Each row comes from the steps of one walk. Every step used is in the known rows, and no mark comes twice. Write the walk behind each row, first mark first.
Known rows:
fufu/zasug/riba: [ 0.520 -0.670  1.428 -1.539 -0.591  0.665 -1.002  1.432 -0.832  1.311
  3.525  0.435  0.335 -1.981 -0.488 -0.839  1.770  0.486  1.478  0.406
  0.130 -0.066 -0.057 -1.003  1.885  1.179 -2.550  0.668]
gilo/zasug/fufu/rabot/riba: [ 2.481  0.073 -0.417  0.203  0.893 -0.178  3.841  2.597 -0.204 -2.470
 -0.391  1.164  0.717 -0.579  0.562  0.313  2.343  0.212  1.890 -0.483
 -2.789 -1.080  3.907  0.050 -0.260  0.251  2.008  1.673]
korevog/zasug/riba: [ 2.879 -0.389  0.776  1.795 -0.666 -0.066  1.008 -0.637 -2.188 -1.923
  2.155  1.724  1.220  0.582 -1.329  0.913  0.578  0.356  2.468  1.110
 -1.178 -1.702  1.599 -1.245 -0.233 -0.233 -0.116  0.342]
korevog/zasug: [ 1.556 -1.109 -0.474  1.874  0.322  0.005  1.060  0.224 -1.720 -1.642
  0.060  1.166  0.436  1.009 -0.323  1.254 -0.562 -0.280  0.553 -0.261
 -0.830 -1.948  0.463 -1.520 -1.846 -0.838  0.939  0.598]
riba/gilo/zasug: [ 0.675 -0.268  0.372 -2.259 -1.864  1.574  0.875  3.178  1.130 -0.867
  0.588  2.842  1.192  0.695  0.286  0.449  0.234 -0.602  4.156 -0.080
  1.011  0.339  4.888 -0.768 -0.629 -0.118  0.671 -0.186]
bepem/rabot/gilo/zasug/riba: [ 3.075  2.791 -1.854  0.799 -2.159  0.130  2.243  1.963 -1.689 -4.039
  3.337  3.023  0.795  1.874  0.033 -1.049  1.236 -0.691  4.007  3.476
  1.897 -0.102  2.061  1.759  0.439  3.070 -0.927  0.340]
fufu/rabot: [ 0.606 -1.265  0.832  0.367  1.542 -1.593 -0.492  0.414 -0.418  1.905
  0.848  0.939  0.329  0.605 -0.029 -0.516  1.308 -1.283 -1.257 -1.472
 -1.097  0.851 -1.858 -1.145  0.233  1.850 -0.964  1.144]
rabot/zasug/fufu: [ 2.518  1.302 -0.108  1.110 -0.786  1.366  3.304  2.236 -0.536 -1.412
  0.516  0.536  0.986  0.012  0.515  1.623  0.115  1.658  1.149  0.111
 -0.690 -1.155  2.190 -0.040  0.180  0.293  0.757  0.834]
fufu/rabot/zasug: [ 2.052 -0.487  0.426 -0.016  0.781 -0.855  0.448  2.483 -0.846  1.249
  1.955  1.906  1.354  0.201  0.235 -0.132  0.061 -0.132  0.095 -2.060
 -0.484  0.444 -0.560 -0.502 -0.556  2.891 -0.697  1.717]
rabot/korevog/zasug: [ 2.632 -0.985 -0.648  1.863 -0.423  0.334  0.869  1.528 -2.816 -3.626
  2.138  2.819  0.723 -0.642 -0.057 -0.473 -1.166  1.496  1.271 -0.077
 -1.244 -2.677  1.572 -0.008 -3.395 -0.019 -0.024  2.268]
riba/gilo/rabot/zasug: [ 1.798 -0.124  0.595 -0.736 -2.606  0.686 -0.760  2.792  0.268 -1.196
  1.891  3.581  0.930  0.275  0.947  1.833 -0.846  0.459  5.968 -0.882
  2.137 -0.343  4.831 -0.944 -0.795  0.491 -0.509  0.045]
riba/zasug/fufu/rabot/korevog: [ 2.858  0.094  0.795  2.756  1.756  0.379  1.027  1.597 -2.018 -2.632
  0.502  2.210  1.705  0.551  0.615  0.868  1.368 -0.949  0.914  0.998
 -3.934 -2.405  2.181 -0.540  0.041  0.120  1.023  2.339]
korevog/zasug/fufu/bepem/rabot/riba: [ 3.371  0.674 -1.741  3.634  0.528  1.939  3.062  0.741 -2.618 -2.893
  1.454  1.757 -0.147  1.482 -0.610  2.528  0.982 -0.100  1.467  1.629
 -2.852 -3.712  1.581 -2.382 -0.918 -0.434 -0.408  2.065]
zasug/fufu/bepem/rabot/gilo/riba: [ 2.670  2.327 -1.237  2.169 -0.933  1.279  2.576  1.617 -1.136 -3.333
  1.586  0.890 -0.887  1.795 -0.250  2.333  2.328 -0.885  0.970  2.270
 -2.659 -1.342  2.526 -0.935  0.414  0.812 -1.174  1.202]
riba/zasug/fufu/rabot: [ 2.198 -0.158  0.970  2.610  2.144  0.258  0.952  0.920 -1.403 -1.497
 -0.516  1.355  1.422  1.274  0.584  1.673  1.835 -2.005  0.475  0.951
 -3.656 -1.833  1.302 -1.144  1.073 -0.213  1.325  1.436]
gilo/rabot/zasug: [ 2.062  0.767 -0.619  0.421 -1.674 -0.611 -0.381  2.332 -0.458 -2.561
  1.221  2.558  0.454 -1.129  0.636  2.086 -1.402  1.270  4.371 -1.776
  0.995 -1.312  3.429  1.039 -1.312 -0.068  0.459  0.577]
zasug/riba/gilo: [ 1.840  0.244  2.283 -1.128 -2.315  0.909 -0.317 -0.260 -0.061  0.503
  3.274  1.936  1.338  0.468 -0.962 -0.195  1.763  0.103  4.328  2.113
  0.799  1.028  3.112 -1.042  2.191  1.249 -2.091 -0.821]
rabot/riba/gilo/zasug/fufu: [ 2.158 -0.043 -0.721 -0.969 -0.630  1.859  3.159  1.941 -0.104 -2.785
  0.834  1.423  0.560 -0.258  1.677 -0.294  0.779  1.579  5.172  0.914
 -0.074 -1.042  6.408 -0.604 -0.838  1.034  1.200  0.670]
korevog/zasug/fufu: [ 2.394 -0.833 -0.096  3.207  0.512  0.344  2.743  0.053 -1.585 -2.129
 -0.842  0.222  0.268  1.406 -0.171  2.277  0.990  0.061 -0.099  0.778
 -2.450 -2.468  1.086 -2.220 -0.821 -1.663  1.216  0.809]
fufu/zasug/riba/gilo/rabot/korevog: [ 1.756 -1.147  1.834 -1.658 -2.225  0.850 -2.016  2.855 -1.034 -0.380
  5.253  3.101  0.664 -2.380  0.034 -0.756  1.670  1.214  5.045  0.436
  0.898 -0.580  3.202 -1.266  0.603  1.255 -3.449  1.275]
gilo/rabot/riba/zasug/fufu/bepem: [ 2.862  1.063 -0.996  1.996  0.250  0.629 -0.181  0.842 -1.845 -4.857
  1.234  2.237 -0.274 -1.234  1.373  3.077  0.197  0.562  5.137  0.106
 -2.725 -3.652  5.545 -0.160 -1.280 -0.852  0.845  1.982]
fufu/bepem/rabot: [ 0.734  2.509 -1.619  0.507 -0.706  1.918 -0.507  1.649 -0.916  0.111
  2.864  2.389 -0.497  1.097 -1.742  1.507  0.323 -1.700  0.747  1.141
 -0.739 -1.129 -0.900 -0.799  0.701  0.492 -2.817  1.436]
fufu/bepem/rabot/zasug/riba/gilo: [ 2.718  3.150 -0.663 -0.302 -2.672  3.128  0.181  3.323 -1.424 -0.196
  5.518  4.552  0.994  1.063 -2.006  1.570  0.019 -0.835  4.153  1.713
  0.418 -0.975  1.839 -1.081  1.390  1.927 -3.773  1.372]

Which walk is each row?
[ 3.395 -1.597 -0.183  3.486  1.922 -0.314  3.072 -0.034 -2.511 -1.885
  0.213  0.703  0.414  1.252  0.512  1.353  1.588  0.222  0.376  0.102
 -3.185 -2.410  0.986 -2.508 -1.204  0.466  0.917  1.992] => korevog/zasug/fufu/rabot/riba
[ 2.286  0.020  0.937  0.094 -2.391  0.980  0.347  2.648  0.288 -1.380
  1.278  3.071  0.947  0.475  0.804  2.502  0.147  0.641  5.593 -0.312
  1.165 -0.609  5.266 -1.455 -0.118 -0.123 -0.256  0.088] => riba/gilo/rabot/zasug/fufu
[ 1.161  0.582  0.774 -1.423 -1.668  2.835  2.199  3.504  0.930 -1.298
  0.889  2.772  0.789  0.897 -0.124  2.344  1.595 -1.039  3.192  0.102
 -1.213 -0.506  5.521 -2.213 -0.133 -1.052  0.145  0.874] => riba/gilo/zasug/fufu/bepem
[ 1.868  0.794  0.387  2.439  1.195  1.260  1.357  0.642 -0.973 -2.667
 -1.066  0.604  1.347  0.830  0.548  2.091  0.988 -1.026  1.259  1.814
 -2.947 -2.379  2.684 -0.492  0.865 -1.540  1.870  0.678] => riba/zasug/fufu
[ 1.320 -0.099  0.738 -1.094 -1.529  1.841  2.543  2.994  1.133 -1.403
 -0.126  2.110  1.099  1.085  0.401  1.249  1.643 -0.436  3.669  0.687
 -0.214 -0.071  5.294 -1.393  0.227 -0.887  1.105  0.044] => riba/gilo/zasug/fufu
[ 2.383  2.055 -0.223  0.834 -0.826  2.547  2.798  2.991 -1.058 -1.206
  1.666  1.272  0.531 -0.119 -0.036  2.992  0.126  0.928  0.438 -0.544
 -2.102 -1.666  2.458 -1.041 -0.304 -0.040 -0.305  2.062] => rabot/zasug/fufu/bepem
[ 2.812  0.206 -0.984  0.626 -0.750 -0.828  1.190  1.177 -2.002 -6.338
  1.022  0.998  0.488  1.153  2.591  0.418 -0.106 -0.636  2.884  1.104
 -0.835 -0.827  5.308  0.891 -3.088  2.644  2.316  0.554] => rabot/gilo/riba/zasug
[ 2.700  0.251  0.809  2.909  2.027  0.056  1.453  0.964 -2.309 -2.984
  0.230  1.299  1.354  1.913  1.786  1.659  2.050 -1.868 -0.014  1.393
 -3.236 -1.513  1.850 -1.154 -0.160  1.146  1.407  1.970] => riba/zasug/fufu/rabot/gilo
[ 2.376  1.804 -2.128  1.707 -0.982  2.270  0.080  2.596 -2.770 -2.301
  4.186  4.253 -0.075  0.660 -1.724  1.101 -0.575 -0.623  1.502  1.177
 -1.654 -2.813  0.256 -0.866 -1.372  0.526 -2.926  2.941] => fufu/bepem/rabot/korevog/zasug
[ 1.963  1.246  0.414 -1.592 -1.869  0.337  1.835  2.009 -0.051 -2.413
  1.517  2.262  1.613 -0.923 -1.270 -0.009  1.288  0.326  3.973  0.611
 -0.590 -0.223  4.375  1.515  0.653 -0.365  0.868  0.086] => gilo/zasug/riba
[ 2.643  0.768 -0.937  3.682  0.122  1.653  2.454  1.022 -2.136 -2.126
  0.942  1.819  0.041  2.047 -1.350  3.203  1.177 -1.181  0.350  1.414
 -2.923 -3.227  0.427 -2.703 -0.258 -1.330 -0.648  1.726] => korevog/zasug/fufu/bepem/rabot
[ 2.917 -2.025  0.422  1.796  1.084 -1.186  0.189  1.572 -2.803 -1.000
  2.584  3.174  0.837 -0.138 -0.094 -1.061  0.380  0.069 -0.186 -1.377
 -2.111 -1.277 -0.533 -1.184 -2.466  1.953 -1.061  3.143] => fufu/rabot/korevog/zasug
[ 3.276  1.105 -1.173  3.936  0.020  1.547  3.105  0.977 -3.045 -3.486
  1.806  1.846 -0.319  2.658 -0.092  3.034  1.418 -0.997 -0.113  1.711
 -2.459 -2.882  0.895 -2.686 -1.502  0.210 -0.615  2.246] => korevog/zasug/fufu/bepem/rabot/gilo
[ 2.494  3.592 -1.042  0.387 -1.992  2.439  0.333  2.751 -1.588 -0.540
  4.993  3.771  0.692  0.660 -2.194  1.598  0.070 -0.560  2.919  1.557
 -0.380 -1.235  0.845 -0.227  1.289  1.678 -3.350  1.554] => fufu/bepem/rabot/zasug/riba
[ 2.759  1.060 -1.199  1.697  1.552  2.401  1.774  0.633 -2.167 -3.792
  1.199  0.792  0.418 -0.594  1.477  1.602  0.429  0.513  2.809  1.344
 -3.362 -3.344  4.358 -0.517 -0.672  0.293  1.000  2.244] => rabot/riba/zasug/fufu/bepem
[ 3.759 -0.673  0.803  1.141 -1.910  0.870  0.677  1.366 -2.936 -3.343
  4.148  4.096  1.600 -0.261 -0.687 -0.689 -0.045  1.708  4.170  1.235
 -0.680 -2.071  3.577 -0.770 -1.980  0.708 -1.258  1.903] => rabot/korevog/zasug/riba/gilo
[ 2.415 -0.309 -0.759 -0.076 -0.595 -0.599  0.188  1.611 -0.197 -4.420
 -0.768  1.240  1.301 -0.145  0.060  0.457 -0.835 -0.860  4.750  0.458
 -2.190 -1.908  5.342  1.402 -0.952 -0.193  2.571 -0.697] => gilo/riba/zasug
[ 2.506  3.490 -1.528  0.223 -1.951  1.885  1.151  2.612 -2.084 -3.038
  4.746  3.626  0.069  1.281 -0.890  1.438  1.486 -1.377  2.433  2.072
 -0.584 -0.638  2.086  0.024 -0.110  2.223 -2.534  2.116] => fufu/bepem/rabot/gilo/zasug/riba
[ 2.716  2.487 -2.402  1.771 -1.206  0.556  3.304  2.226 -1.337 -4.033
  1.436  2.090  0.119  2.417  0.683 -0.165  1.457 -0.908  2.330  3.329
  0.996 -0.585  1.818  1.153  0.046  2.029  0.033  0.630] => bepem/rabot/gilo/zasug/fufu
[ 2.493 -1.366  0.470  0.581 -2.191  0.284 -1.213  2.117 -1.189 -2.948
  2.280  4.567  0.657  0.169  0.659  1.154 -0.681  0.766  5.711 -0.345
  0.831 -1.599  4.925 -1.462 -2.451 -0.375 -0.765  0.985] => riba/gilo/rabot/korevog/zasug
[ 2.339 -0.868  1.044 -0.894 -1.134  1.202  2.151  3.864  0.118 -1.535
  1.346  3.717  1.331  0.610  0.364  0.201  1.930 -0.352  3.404 -0.067
 -1.010 -0.196  5.142 -1.238 -0.617  0.363  0.149  1.578] => riba/gilo/zasug/fufu/rabot/korevog
[ 1.527  2.537 -2.552  0.576 -0.384  2.275  0.073  1.340 -1.558 -0.964
  3.497  2.371 -0.558  0.325 -0.854  0.685 -0.042 -0.401  2.164  1.511
 -0.589 -1.649  0.501 -0.302  0.060  1.701 -2.790  1.844] => fufu/bepem/rabot/riba
[ 2.427  1.284 -2.851 -0.256 -1.442  1.679  1.806  2.254 -0.392 -2.069
  2.353  3.258  0.731  1.178 -0.035 -1.816 -0.163  0.132  6.544  2.897
  2.356 -1.105  3.347  0.889  0.709  2.306 -0.659 -0.005] => bepem/rabot/riba/gilo/zasug
[ 3.805 -1.607  1.173  1.624  0.497 -1.346  0.219  1.129 -3.050 -1.138
  3.743  3.497  1.341 -0.282 -0.625 -1.248  1.177  0.285  1.080 -0.610
 -2.253 -1.059  0.249 -0.843 -1.593  2.278 -1.638  2.850] => fufu/rabot/korevog/zasug/riba
[ 2.622  0.586 -1.041  1.854  1.509  1.438  2.142 -0.013 -1.866 -3.807
  0.222  0.201  0.784 -0.379  1.810  0.328  0.276  0.913  3.337  1.829
 -2.224 -2.963  4.378  0.113 -0.248  0.587  1.846  1.228] => rabot/riba/zasug/fufu
[ 3.617 -0.353  0.325  1.768 -1.254  0.393  0.825  0.885 -3.218 -3.772
  3.666  3.251  1.487 -0.967 -0.607 -0.660 -0.141  1.943  2.927  1.031
 -1.375 -2.435  2.461  0.218 -2.123  0.346 -0.714  2.130] => rabot/korevog/zasug/riba
[ 1.283  0.982 -0.289 -0.001 -0.504  0.874  3.741  2.440  0.603 -2.802
 -1.294  0.807  0.676 -0.199 -0.238  1.289  1.626  0.041  1.499  0.264
 -2.124 -1.054  4.031  0.536 -0.069 -1.753  2.173  0.597] => gilo/zasug/fufu
[ 2.299  0.131  2.247 -0.644 -2.697 -0.077 -1.459  0.046 -0.094 -0.783
  3.395  2.861  0.975  0.036 -0.640  0.810  1.667  0.235  6.290  1.347
  1.063  0.514  4.257 -0.799  1.861  0.519 -2.020 -0.909] => zasug/riba/gilo/rabot
[ 3.165  1.968 -2.748  2.682  0.549  1.396  1.876  0.638 -1.718 -3.181
  1.301  1.671  0.802  1.187  0.233 -0.751  0.215 -0.247  4.820  4.176
 -0.064 -2.925  1.820  1.124  1.738  1.512 -0.066  0.477] => bepem/rabot/riba/zasug/fufu
[ 2.567  1.537 -0.214  1.367 -1.351  0.591  0.737  2.687 -0.605 -2.930
  1.417  2.424  0.041 -1.021  0.447  4.006  0.010  1.032  3.359 -1.483
 -1.556 -2.078  4.106 -0.366 -0.851 -1.078 -0.097  1.588] => gilo/rabot/zasug/fufu/bepem
[ 4.017 -0.591 -0.144  1.336  0.060 -0.874  1.244  2.351 -1.189 -5.069
  0.003  1.965  1.399 -0.280  0.135  0.345  0.661 -0.440  3.995  0.494
 -4.227 -2.575  5.613  0.984 -0.957  0.414  2.178  0.925] => gilo/riba/zasug/fufu/rabot/korevog
[ 3.204  1.096  1.279 -1.155 -2.894  1.711  1.233  2.229 -0.691 -0.517
  4.110  2.932  2.306  0.013 -0.431  0.358 -0.215  1.415  5.098  0.797
  1.442  0.274  4.205 -0.251  0.870  2.120 -1.222  0.091] => rabot/zasug/riba/gilo
[ 2.941  2.307 -0.751  2.894  0.364  2.632  0.923  2.317 -2.290 -3.785
  1.770  3.041  1.269  0.882 -0.464  2.132  0.867 -1.386  2.108  2.562
 -3.715 -3.662  2.717 -0.372  0.391 -0.725 -0.233  2.496] => riba/zasug/fufu/bepem/rabot/korevog
[ 3.373  1.399 -1.409  1.393 -0.800  0.742  1.327  2.207 -0.612 -4.758
  0.067  1.874  0.788  0.745 -0.971  2.128  0.666 -1.615  4.803  2.125
 -3.403 -2.980  5.295  0.538  0.499 -0.518  1.332 -0.060] => gilo/riba/zasug/fufu/bepem/rabot
[ 1.696 -0.840  0.710 -0.314 -2.354  0.408 -1.814  1.946 -0.241 -2.044
  2.364  3.846  0.300 -0.346  0.831  0.549 -0.258  0.817  5.491 -0.317
  1.215 -0.620  4.655 -0.640 -1.523  0.158 -1.220  0.706] => riba/gilo/rabot/korevog
[ 3.233 -0.063 -0.402  2.855 -0.185  1.689  1.988  1.818 -2.987 -3.868
  2.264  2.599  0.283 -0.330 -0.271  1.614  0.175  1.417  0.208  0.282
 -3.591 -3.389  2.460 -1.495 -2.952 -0.954 -0.540  3.426] => rabot/korevog/zasug/fufu/bepem
[ 2.871  0.076 -0.360  1.050 -0.394 -0.372  1.532  1.438 -0.112 -4.818
 -1.476  0.585  1.053  0.015  0.128  1.326  0.357 -0.683  4.321  1.238
 -3.387 -2.443  5.884  0.902 -0.081 -0.932  3.032 -0.561] => gilo/riba/zasug/fufu
[ 3.640  1.060 -2.166  3.687 -0.854  0.906  1.979  1.684 -2.410 -3.348
  2.136  3.232  0.704  1.273 -1.105 -0.751  0.174  0.381  2.786  3.127
 -0.184 -3.109  0.234  0.414 -0.094  0.488 -1.322  1.526] => bepem/rabot/korevog/zasug/fufu
[ 1.679 -0.622  1.128 -0.942 -0.770  0.960  2.201  3.181  0.866 -0.353
  0.304  2.693  1.210  1.316  0.125  0.850  2.274 -1.094  2.955  0.014
 -0.753  0.410  4.320 -1.933  0.321  0.123  0.477  0.503] => riba/gilo/zasug/fufu/rabot
[ 0.753  1.439  0.567  1.540  0.315  1.931  1.714  0.592 -0.394 -0.471
  0.394 -0.187 -0.844  0.481 -0.488  3.028  2.080 -0.408 -1.576  0.506
 -3.681 -1.196  0.963 -1.990  0.657 -1.313 -0.885  1.590] => zasug/fufu/bepem
[ 1.676  1.520  0.362  2.073  1.074  2.391  0.792  1.310 -1.487 -2.592
  0.168  1.440  0.906  0.800  0.141  3.427  1.170 -1.622  0.552  1.154
 -4.255 -2.909  2.836 -1.259  0.451 -1.612  0.902  1.802] => riba/zasug/fufu/bepem
